Each row was made from one path, in order. Every step used is in the known rows, and no mark comes twice. Write each row's path.
Known rows
f > g > p > k: [ -9  -3   3 -40  42  -3  -5  18  24  34 -24 -13   0  23  32 -14  -7 -27
  -1  20 -15   6   4  13  17]
s > l > r: [ -6  -4   2 -39 -47 -35   3  15   7  12  -8 -11  -3  11   2  12  18  11
 -11   0 -22 -14 -12 -11  -4]
l > r > f: [ -5  -4   6 -12   6 -34  11   4  11   5 -22  -8   4  25  -6  19   7  -3
 -14  -8  -8  -9  28 -21  -1]
s > l > t > g > p > k: [ -9  -1  -5 -47  10 -14   3  23  27  38 -23   0 -11  -8  42 -16  14  24
  -6  19 -18 -10 -46  25   5]
w > r > l > t > g > p: [-15  -4 -10 -27  31 -27   8  10  54  38 -14   0  -8  13   7   8  21  10
  -9  19 -19  -8 -37   0  10]
s > l > t > g: [ -4   5 -10 -20 -30 -21  12   7  15  22 -15   3 -13   5  13   3  18  32
  -9  18 -20 -14 -61   0   1]
f > g > t > l > r: [  1  -2  15  -1  -6 -33   2   6   2  -3 -35 -19 -13  17  -2  24  29  12
 -17  12 -12  14  29  19  -5]
r > f > g > t > l: [  3  -4   3   6  24 -15   4   4  -5 -12 -42 -15  -7  21  -7  11  10  13
 -13  15  -3  29  18  12   9]
w > r > f > g: [-13  -9 -13 -28  32 -19   9  11  31   5 -20 -11   9  51 -10  14 -17 -31
  -5  -1  -8   1  15 -33  22]
f > g: [ -4   1   0 -12   9  -9   2   1   8  16 -14 -13   1  42   1   6 -10 -30
  -3  20 -17   6  -2 -14  16]
t > l > r > f > g > p: [-17  -6   3 -32  47 -32   4  -4  12  18 -37 -19  -6  29  -4  20   9  -8
 -16   9  -7  14  40   8   4]
f > g > p > s > l > t: [-20   6   0 -52   1  -4  -7  20   8  29 -33 -11  -7  16 -35 -13   9 -13
  -4  31 -27  16 -54 -12   9]
s > l > r > f: [ -9  -9  -4 -39 -20 -37  10  12   8   2 -18 -10   3  16  -9  14   7   8
 -15 -11 -15 -13   5 -25  -2]
g > k: [  0  -1  -1 -30  11  -3  -5  11  10  23 -14  -8  -2  20  25  -8   6 -13
  -5  14  -9  15  -1  17   9]
l > r > f > g > k: [-13  -7  -5 -49  31 -26   5   5  24  16 -35 -19  -2  35   8  15  -4 -38
 -15   2 -13  10  41  -3   5]
f > g > p: [-12  -2  -1 -32  45  -8  -4   2  12  28 -25 -15  -1  35   6   0  -3 -32
  -5  25 -16  15  10  -1  15]
w > s > l > t: [-13   3  -5 -30 -56 -20   4  10   5  15   5  -1  -2   4  35   1  11  11
  -5  12 -26  -2 -75 -30   8]
r > l > t: [ -6   6  10   3 -18 -19   8   6  23  24   4  -3  -4  11 -11  10  14  -4
  -5  21 -23   6 -56 -25   7]
t > g > p > s > l > r: [-12  -3  -4 -55  -9 -29  -4  21  14  26 -36 -10  -8   9 -21  -4  28  20
 -13  15 -23 -16  -9   9  -7]
t > l > r > f > g: [-11  -3   4 -14  15 -36  12  -5   8   5 -30 -17  -4  36  -9  28   3  -5
 -15   2  -7   6  32  -5   4]
l > r > f > g: [-12  -4   1 -23  18 -33  12   0  17   7 -29 -17   2  42 -12  24  -7 -31
 -14   0 -15  -3  33 -27   5]
l > t > g > p > k: [ -6   3   4 -23  33 -10   4  16  30  41 -26   1 -10   0  44 -13  14  14
  -5  22 -12  -6 -23  30   6]
r > f > g: [ -8  -3  -5 -16  29 -14   8  -1  11   7 -24 -12   5  45  -9  11 -20 -31
  -7   9 -11   7  15 -27  16]
g > p: [ -5  -1   3 -20  33  -4  -6   6   5  28 -16  -7   2  20  12  -7  10  -9
  -4  20 -10  11  -1   6  10]
s > l: [ -2  -4  -7 -35 -35 -11  -1  16  -1  12  -1  -6   1  13   4  -6   4  12
  -3  10 -19  -3 -40 -11   9]

Which path is each row?
[  2  -5  12   4   6 -35   8   7   0 -12 -37 -12  -6   9  -8  20  26  27
 -19  -4  -1  11  35   8  -6]
g > t > l > r > f
[  4  -3   2  -5  16  -7  -3  14   5  -3 -36 -14  -3  26  -4   3   2 -25
  -8  22 -18  19  13  -8  11]
f > g > t
[ -4   5  -2   6  -9 -28  15  -1  33  28  -7   2 -11  11   3  12  16  17
 -10  24 -22 -10 -52  -7   3]
r > l > t > g
[-11  -5  -1 -40  28 -30   6  -1  15  13 -36 -20  -9  28  11  19   3 -13
 -17   4  -6  18  39  20   4]
t > l > r > f > g > k
[ 12   1  11  17  -2  -9  -3  11 -14  -6 -26  -8  -9   5   6   1  29  35
  -8  18  -2  26  -3  29   5]
g > t > l
[  2  -1 -11 -29  18 -10   2   4  20  27 -22  -3  -8  17  36  -5  10   6
  -9  18  -8   1  -2  29   6]
t > g > k
[ -6   8  -6 -23 -25 -12   5  16  10  23 -26   2 -12   7 -18  -9  19  31
  -6  25 -20 -10 -67   2   1]
p > s > l > t > g
[ -3  -8   5 -12  23 -30   6  12  14 -12 -48 -18  -2  28 -15  20   5 -26
 -18   5 -18  10  46 -19   2]
l > r > f > g > t
[-18   0   6 -41  52 -16  -6  14  14  22 -50 -19   2  38 -47  -3   3 -33
 -10  18 -16  10  31 -11   5]
l > r > f > g > p > s
[ -6 -13  -4 -36  -1 -33   5  19  12 -14 -45 -19  -3  18 -16  17   4 -15
 -19   2 -24   5  25 -24   1]
s > l > r > f > g > t
[-18  -4   0 -67  -4 -25  -8  22  12  23 -35 -20  -4  24 -34  -1  15 -15
 -10  16 -28  -1  -1  -8   0]
f > g > p > s > l > r
[ -9  11   4 -18  35   0  -5  13  11  35 -41  -1  -8  14 -25 -17  23   9
  -5  36 -12   6 -31  16   3]
l > t > g > p > s
[-12   4   3 -32  46   6 -14  15   5  29 -38 -15   1  37 -36 -18   0 -33
  -1  34 -17  19  -1   0  14]
f > g > p > s
[ -9  -2  -6 -54   0   2 -15  28  -2  23 -23 -10   1  12 -31 -27  12   5
  -2  24 -19   9 -37   1   9]
g > p > s > l
[ -8  -2 -13 -52   6  -3  -9  24   6  27 -30  -6  -4  11 -22 -24  14  21
  -5  27 -19  -3 -39  11   7]
t > g > p > s > l
[ -7  -2  -6 -40  23  -4  -4   6  16  24 -22 -16  -3  35  18  -2  -6 -39
  -6  19 -15  18   9   9  14]
f > g > k
[-21 -12  -9 -64  29 -34   3   7  19  18 -34 -20  -1  27  -8  12  -1 -22
 -16   6 -21   1  23 -18   5]
s > l > r > f > g > p
[ -8   6  -2 -14  33 -15   5  -1  20  36 -28   1 -12   9  19   0  21  13
  -9  27 -13   0 -23  17   3]
l > t > g > p
[-17  -6 -12 -65  25  -5  -8  23   5  17 -38 -16   3  27 -43 -18  -6 -15
  -6  19 -20  12 -17 -17  14]
r > f > g > p > s > l
[ -1  -2  -2 -27  39  -8  -1  17  26  37 -23  -2  -4   7  48 -17   8  12
  -4  20 -10  -9  -3  32  10]
t > g > p > k
[-16  -7  -2 -55  13 -28  -2  22   9  13 -37 -13   2  16 -36  -3  12   2
 -14   1 -16  -3   9 -15  -2]
g > p > s > l > r > f
[-14 -10  -9 -42 -32 -44   9   9   9   1 -10  -9   5  15  22  17   6   5
 -16 -13 -19 -17  -1 -38   1]
w > s > l > r > f
[-14   6   3 -44  -9  -3  -7  24   3  28 -26  -5  -7   4 -30 -18  20   7
  -3  26 -22  13 -64  -5   5]
g > p > s > l > t
[-12  -7  -1 -41  60  -9  -1  18  25  27 -31 -13   3  25  25 -10 -16 -28
  -5  13 -11   7  18   3  18]
r > f > g > p > k
